What can hang from each mark:
Y: Z
Z: J Q T U Y
F: L
K: D
Q: Z
J: Z
D: A F H K P U
P: D R
L: F
A: D
T: Z
H: D
R: P
U: D Z
N: Y

Each row was made from one small tree. The marks that hang from a mark follow it in brackets, in alphabetical order. Every link used is in the known rows. Write each row's tree.
(in the rows, 100 means zero)
Known rows:
Y[Z]: [113,80,138,108,68,110,115,55,74,83,130,109,126,95,88,89,102,108,104,95,115,102,123,94,106,104,140,106,100,103,101,107,123,132,121,97]
Q[Z[T U[D[P]]]]: [117,83,139,89,63,122,118,95,68,58,119,141,100,90,103,93,104,118,129,120,91,94,100,99,91,84,132,85,117,116,98,106,110,107,108,91]
L[F]: [117,76,145,125,67,118,108,52,81,75,128,112,107,92,79,97,107,104,108,67,114,97,114,87,113,107,145,101,121,108,98,108,119,136,125,99]
Z[Q]: [113,73,133,113,56,112,112,70,82,77,131,115,108,92,95,98,107,109,102,97,111,91,93,82,111,106,124,107,111,106,97,95,110,134,119,97]
R[P[D[A F U]]]: [116,99,155,126,54,123,144,74,74,87,107,134,108,68,121,96,109,101,123,45,71,85,88,100,93,92,143,130,119,109,78,94,112,125,135,72]
T[Z[J Q U[D] Y]]: [107,70,115,82,77,101,120,108,57,69,143,136,85,111,141,111,94,121,137,129,103,94,81,89,102,99,120,88,127,120,113,113,101,117,91,93]
P[D[U[Z]] R]: [144,90,145,115,89,105,144,73,85,78,105,126,93,104,122,99,103,74,89,89,83,92,94,109,88,95,134,99,121,93,98,89,109,121,157,87]
N[Y[Z[J T]]]: [101,71,113,76,75,120,109,74,59,78,133,122,126,101,95,105,95,111,114,126,115,97,109,78,116,110,131,109,101,115,115,89,115,103,117,73]
A[D]: [122,84,138,111,67,117,113,63,87,59,125,116,119,95,65,102,118,105,90,100,107,86,114,85,112,110,134,102,126,102,92,98,116,143,129,103]
Y[Z[Q U[D[F]]]]: [116,75,140,91,63,110,112,87,54,65,121,130,105,90,127,91,107,119,146,70,106,105,85,88,94,105,120,90,116,114,102,118,103,121,105,84]
H[D[A F K U]]: [127,76,174,116,49,126,131,68,78,70,87,139,100,43,90,88,131,111,120,38,101,82,113,99,103,92,140,136,107,123,78,111,116,119,109,65]
J[Z[Q U]]: [120,69,139,101,41,107,109,87,62,66,145,122,100,94,116,110,93,116,102,102,116,96,90,86,86,98,120,86,107,116,96,93,105,136,106,95]
T[Z[Y]]: [107,83,131,111,69,106,122,65,75,97,137,119,116,94,106,100,96,107,107,113,113,96,118,96,96,97,156,110,108,107,96,104,121,133,108,100]
T[Z[U]]: [113,80,131,112,62,107,110,73,76,71,134,123,114,95,114,104,98,105,107,108,113,96,121,99,97,92,146,93,108,108,99,107,125,137,111,100]
J[Z[Q T U Y]]: [108,62,124,72,41,103,114,105,36,77,153,139,97,102,118,113,94,125,119,131,121,109,79,76,83,107,119,84,105,120,99,92,97,116,89,88]
A[D[P]]: [122,84,150,118,63,125,119,73,82,63,114,126,116,86,70,100,120,104,98,105,98,86,123,90,117,106,134,111,124,103,92,93,114,136,125,93]
P[D R]: [130,94,133,113,66,93,135,60,89,74,121,110,104,111,103,98,104,72,89,104,89,89,102,100,102,100,137,95,121,90,104,86,118,132,162,93]
Q[Z]: [116,88,143,108,60,114,115,58,95,78,130,110,115,91,86,91,98,109,101,102,114,88,114,101,93,81,143,100,103,104,95,101,125,136,124,102]
K[D[F U]]: [130,87,158,126,52,125,120,68,71,73,115,142,117,69,84,92,118,100,106,64,92,87,105,104,104,102,156,124,115,102,87,96,116,117,114,87]
Q[Z[J T U Y]]: [96,67,118,59,57,108,115,107,53,66,146,133,101,113,110,105,100,121,132,151,124,98,97,88,99,91,130,84,102,114,114,98,114,108,93,91]
U[D]: [127,87,135,125,82,113,122,59,91,65,125,116,107,91,80,96,114,108,103,86,91,89,98,88,101,101,144,101,130,108,92,106,110,132,132,101]
P[D[A H U] R]: [144,95,165,110,48,107,151,79,69,77,90,117,100,89,126,95,113,77,72,70,66,93,97,114,94,87,130,120,117,100,91,84,114,116,157,68]
J[Z[T]]: [121,74,135,104,54,110,113,69,68,79,142,127,112,87,82,106,95,115,95,108,113,96,106,91,85,100,135,103,107,112,88,93,115,118,116,97]
A[D[F K U]]: [133,81,170,109,52,125,127,78,75,59,95,136,111,66,87,99,137,108,113,56,87,86,117,94,107,101,134,129,120,108,81,101,113,129,116,80]
R[P[D[A F[L] K U]]]: [123,96,170,121,58,118,163,85,74,82,103,132,99,68,129,93,118,110,119,45,55,78,92,99,103,86,130,133,123,122,81,105,117,116,127,67]
P[D[A F K U] R]: [145,94,174,110,47,104,155,72,69,72,82,130,99,69,134,93,122,76,110,47,68,90,103,110,94,90,129,129,115,101,88,89,117,114,148,58]
R[P[D[A H K U[Z]]]]: [128,93,170,122,77,108,160,86,75,88,89,130,94,51,125,96,115,109,78,45,58,87,81,105,99,86,125,134,121,130,77,109,107,112,128,72]
H[D[U[Z]]]: [128,72,146,120,91,125,120,72,95,74,112,135,94,79,77,92,113,109,96,79,113,83,104,99,98,98,146,107,114,114,90,111,107,128,117,94]
K[D]: [123,87,138,122,65,109,116,53,84,73,134,124,121,84,63,97,108,98,83,101,104,87,107,94,115,108,149,107,121,106,96,96,119,128,121,103]
H[D[F U]]: [122,74,153,120,59,128,114,70,86,71,109,137,105,73,81,89,123,108,119,58,110,84,112,98,101,98,155,121,110,107,85,105,113,127,116,82]
Z[Q T U[D[P]] Y]: [109,69,124,86,63,117,125,115,41,68,125,150,90,98,118,102,112,121,140,131,90,105,71,74,104,110,119,91,125,121,105,98,89,104,92,81]
R[P]: [102,87,130,132,66,114,123,65,91,83,133,116,115,84,83,103,103,112,102,92,104,87,96,84,111,102,147,109,118,113,90,104,117,140,130,106]
H[D[K P]]: [120,74,156,124,65,116,124,66,91,71,104,130,102,61,70,89,123,108,103,91,102,81,123,92,123,100,142,120,112,119,92,108,113,125,113,84]

Write each row's tree:
[95,56,107,65,55,107,112,119,38,65,145,139,95,115,120,111,109,122,134,146,120,100,74,71,117,114,113,89,108,116,114,95,98,108,87,85] => Z[J Q T U Y]
[127,70,137,114,100,119,125,97,80,70,114,137,77,81,116,101,104,115,124,100,92,81,76,91,111,100,108,104,130,123,103,106,94,109,109,89] => U[D[P] Z[J Q]]
[106,59,105,66,72,107,117,121,44,55,142,143,85,115,118,109,110,126,140,139,104,99,61,72,113,114,111,84,128,123,112,106,91,102,92,86] => Z[J Q T U[D] Y]
[143,82,137,114,98,110,137,83,77,75,99,144,84,82,102,102,106,94,113,107,90,94,85,98,92,103,127,95,132,113,97,104,101,99,136,88] => U[D[P[R]] Z[T]]
[110,70,129,83,62,115,115,105,41,66,120,145,104,97,117,90,105,122,140,120,95,109,87,86,107,108,108,92,115,115,107,111,101,99,96,80] => Y[Z[Q T U[D[P]]]]
[124,92,158,127,84,111,148,80,85,87,101,141,94,57,123,96,112,103,119,42,70,85,86,98,95,92,140,127,120,118,81,105,105,119,126,80] => R[P[D[F K U[Z]]]]
[150,83,181,126,66,126,151,90,66,86,68,133,89,59,131,100,111,91,80,68,83,95,99,117,88,83,129,128,108,115,86,95,108,106,132,63] => D[A H P[R] U[Z]]
[103,74,129,100,60,104,119,78,70,101,140,124,107,98,118,99,92,112,115,115,116,99,98,91,99,100,134,110,108,109,100,100,112,128,101,97] => T[Z[Q Y]]
[108,68,112,78,66,106,119,106,48,64,137,140,93,109,111,102,110,124,134,123,101,105,64,70,100,113,119,82,127,117,104,105,91,111,95,90] => Z[Q T U[D] Y]
[125,88,160,130,56,124,130,59,71,77,113,134,117,61,78,93,107,98,91,92,93,86,112,99,115,100,141,122,118,112,92,92,118,117,113,84] => K[D[A P]]
[116,61,137,93,87,131,134,114,50,83,114,156,91,90,115,104,111,116,126,125,100,98,96,93,106,100,133,120,106,117,100,94,100,90,92,75] => D[P U[Z[J T Y]]]
[98,56,113,60,53,106,101,112,39,64,140,133,107,114,119,101,101,123,132,137,127,107,89,82,119,111,100,91,99,112,118,107,111,103,95,86] => Y[Z[J Q T U]]
[108,69,125,90,74,110,125,116,50,74,131,145,83,101,148,107,96,119,145,133,93,94,87,92,105,96,121,98,127,121,114,107,99,111,86,84] => T[Z[J Q U[D[P]] Y]]
[100,66,110,66,71,118,104,91,47,61,135,129,123,106,110,109,96,114,121,133,118,103,106,75,113,108,130,92,102,118,121,92,113,103,109,71] => N[Y[Z[J T U]]]
[130,83,181,126,44,116,140,75,66,78,85,119,108,44,104,92,125,111,83,66,81,91,117,99,115,89,130,138,106,125,83,101,118,114,111,66] => D[A H K P]
[133,82,178,121,39,128,131,79,60,79,89,125,112,55,117,95,123,112,100,32,88,93,104,104,92,87,143,139,103,116,75,100,115,118,114,64] => D[A F H U]
[105,62,123,92,54,112,107,101,64,54,137,124,97,107,118,110,108,112,118,118,117,90,88,81,120,104,114,91,111,112,112,97,107,127,108,92] => Z[J Q U]
[139,87,160,122,74,115,136,82,81,71,111,117,99,82,105,92,120,120,103,57,75,83,94,97,97,93,143,107,132,121,86,117,109,118,119,86] => U[D[F[L] H]]
[129,82,171,117,50,107,137,67,74,74,98,110,112,53,96,94,124,112,75,62,89,91,110,95,111,92,128,130,108,125,83,105,119,123,117,75] => D[A H K]
[153,87,173,127,71,116,141,89,68,84,83,144,96,65,105,98,110,84,67,85,77,92,95,120,101,94,140,120,118,109,94,92,107,101,127,79] => K[D[H P[R] U[Z]]]
[117,67,132,94,43,107,109,83,62,83,144,130,103,89,94,105,94,118,105,111,117,96,87,85,89,105,113,102,107,114,90,90,107,116,107,93] => J[Z[Q T]]
[111,72,125,101,66,104,108,86,73,64,138,126,107,102,122,109,97,109,114,122,115,89,120,99,108,92,138,95,109,111,108,107,125,126,107,97] => T[Z[J U]]
[148,92,175,111,43,97,149,84,69,75,79,126,96,74,134,93,128,77,90,48,60,93,101,113,98,88,136,130,115,101,91,90,112,110,147,62] => P[D[F H K U] R]
[107,62,124,71,66,114,114,120,37,59,125,146,96,103,123,98,104,125,146,133,98,104,85,86,116,107,98,95,117,118,118,111,101,90,94,78] => Y[Z[J Q T U[D[P]]]]
[117,62,126,84,92,121,129,106,56,81,126,147,94,98,108,106,110,117,120,120,110,97,90,89,101,105,135,113,108,115,101,101,102,99,98,84] => D[U[Z[J T Y]]]
[141,78,166,116,73,119,151,101,58,95,83,135,87,78,132,102,112,93,88,92,86,103,95,106,89,90,145,119,109,109,97,91,102,109,123,71] => D[H P[R] U[Z[Y]]]
[115,72,138,99,51,105,122,79,62,92,148,119,99,93,107,105,91,119,105,108,116,98,89,81,85,104,129,102,108,114,95,89,102,133,103,93] => J[Z[Q Y]]
[142,81,161,110,81,123,125,88,78,67,98,128,104,80,87,102,122,112,72,72,91,88,104,101,99,99,130,114,123,112,82,106,105,127,121,91] => A[D[H U[Z]]]
[128,80,169,130,48,133,128,91,68,78,96,127,112,72,103,95,124,109,86,79,77,92,116,103,107,87,147,134,105,108,87,93,112,118,117,75] => D[H P U]
[104,69,131,88,53,108,106,85,56,71,135,118,115,104,117,92,100,115,116,106,120,110,101,85,107,106,117,90,101,107,109,107,113,130,105,92] => Y[Z[Q U]]
[139,83,175,105,56,108,135,88,75,61,100,119,109,72,91,97,136,119,89,63,83,81,113,92,115,98,125,119,127,123,86,115,115,123,114,82] => A[D[F[L] H K]]
[104,67,126,92,53,108,116,95,56,72,139,123,101,105,119,104,108,114,117,117,114,102,85,73,105,109,129,88,110,111,106,95,101,135,99,92] => Z[Q U Y]
[124,78,163,117,54,131,122,68,79,73,98,137,104,59,89,89,121,110,120,46,108,84,109,101,96,95,146,128,107,114,81,105,116,124,112,72] => H[D[A F U]]
[130,81,139,95,60,110,125,94,53,54,108,131,101,78,104,100,118,121,100,85,88,98,84,91,97,98,126,96,126,128,87,112,105,106,111,78] => Z[T U[D[A H]]]
[116,70,139,71,54,103,117,100,42,62,112,144,103,77,123,89,116,126,152,79,101,111,82,84,103,109,105,100,114,124,100,122,102,97,91,75] => Y[Z[Q T U[D[F K]]]]
[118,82,132,99,79,109,116,74,66,58,128,120,113,101,101,92,105,116,115,95,100,105,106,90,99,102,136,82,119,110,103,119,113,127,117,98] => Y[Z[U[D]]]
